In the rows, 128 means zero.
Known rows, with every step that occurs:
P -> U -> H: [111 120 164 148 189 129 132  98  99  86  71 134 125 130 118 128 127 149
 105]
D -> C -> P -> U -> H -> B: [ 92 167 152 136 181 142 124 110  84 123  61 155 125 157 104 147 123 157
 103]
C -> P -> U -> H -> B -> D: [ 68 153 170 173 227 109 130  97 104  83  82 127 127 164 115 163 115 133
 110]
U -> P -> C -> H: [151 127 150  93 121 174 121 149 133 129 123 183 114 149 155 120  84  91
 141]
U -> P -> C: [129 147 131  89 114 174 146 133 121 100 104 164 126 146 140 136  91 103
 154]
D -> B -> P -> U -> H: [122  90 136 159 177  86 125 136  88  74 123 146 127  85  71 116 127 145
  74]
D -> B -> P: [124  95  95 132 116  77 147 150  91 103 132 153 130  87  75 102 126 134
 100]
D -> B: [107 106 115 110 127  92 130 113  95  85 120 140 130 102 100 114 131 111
 104]
U -> P -> C -> H -> B: [159 123 140 111 140 166 101 155 113 130 137 189 137 172 141 132  76  76
 142]
P -> C: [115 137 137  91 109 136 174 124 127 100  95 164 130 140 129 143 108 133
 102]
U -> H -> B: [118 104 153 150 167 117 140 115  74 116 112 149 166 158 103 111 114 137
 116]
U -> D -> B: [109  96  91  92  87 109 122  90  74  86 129 183 150 109  79 130 156 115
 101]
C -> H: [143  94 133 115 123 119 130 137 118 155 107 172 122 140 138  97 115 123
 119]
B -> P -> C -> H -> U: [141 114 138  95  91 112 185 183 140 161 119 190 104 106 117 117  68 153
 104]
D -> C -> P: [ 89 174 113  91 102 141 160 114 111 147  52 159 111 141 118 126 128 160
 128]
U -> P -> C -> H -> B -> D: [135 140 152 128 149 141 101 166 123 131 144 195 127 174 136 151  54  84
 156]
P -> C -> H -> B -> D: [125 129 161 131 147 100 127 158 128 137 136 197 134 165 123 153  67 111
 100]
H -> B -> P -> U -> D: [131 103  75 149 139 109 121 144  70 117 114 188 172 154  58 161 133 137
 124]
H -> B -> D -> C -> P -> U: [ 74 188 127 149 176  99 111 136  96 131  72 163 124 169  96 183  91 144
 139]
B -> P -> U -> H: [127 107 138 165 169 112 154 145 101 105  84 150 130 117  87 116 122 174
 105]
B -> D -> C -> P -> U -> H: [ 59 195 171 150 175 113 142 115 118 122  49 155  93 139 113 152  94 180
 119]

Rows:
[ 96 157 166 171 199 105 102 134  85 120  76 164 129 156  87 158  82 164
 120] | P -> U -> H -> B -> D -> C
[148  87 124 132 146 109 106 146  95 160 126 176 148 164 121 112 107 108
 122] | C -> H -> B
[ 73 181 118 140 145  98 132 139  96 150  86 167 128 173 100 158  85 142
 144] | H -> B -> D -> C -> P
[ 95 140 116 156 154  78 131 141  91 130 107 156 150 168  99 152  89 128
 152] | H -> B -> D
[146  88 132 121 117  90 141 168 122 111 157 186 120  91  92 109 103 121
  57] | D -> B -> P -> C -> H
[128 110  81 133 114 119 144 135  95 114  91 188 143 123  69 146 143 161
 121] | B -> P -> U -> D
[ 93 115 102  59  73 108 145  97  84 103 119 167 116  89  90 135 117 128
 124] | H -> U -> D -> B
[141 128 121 113 115 120 101 162  88 195 101 205 132 159 110 115  92 139
 124] | D -> C -> H -> B
[133 103 151 156 152 117 169 154  91 114 131 172 167 148  84 120  97 155
  86] | U -> H -> B -> P -> C
[141 105 126  82  62 125 176 168 126 157 128 221 116 107  97 127  87 155
 101] | B -> P -> C -> H -> U -> D
[110 149 101  95 105 147 113 105  86 123  60 200 130 137  85 161 141 163
 122] | P -> U -> D -> C
[142 112 157  96 115 134 149 140 138 133 117 186 120 141 141 124  99 118
  86] | P -> C -> H
[ 90 135 158 154 217 133 133  87  95  80  83 123 141 162 117 148 140 129
  98] | C -> P -> U -> H -> B
[ 96 126 163 175 179  91 135 127  89 118 114 153 153 161  96 129  87 145
 128] | U -> H -> B -> D
[134  93 131 169 159 106 157 152  75 129 120 159 167 146  77 103 108 157
 111] | U -> H -> B -> P
[160  78  97 147 143 110  92 158  84 150 134 211 153 153  78 139 123 125
 109] | C -> H -> B -> P -> U -> D
[148 116  96 125 101 126 115 163  95 164  93 228 120 122  73 131 123 172
 109] | B -> P -> U -> D -> C -> H
[109 151 118  72 102 150 149 132 111 136  81 136  99 120 142 124  75 121
 200] | H -> U -> P
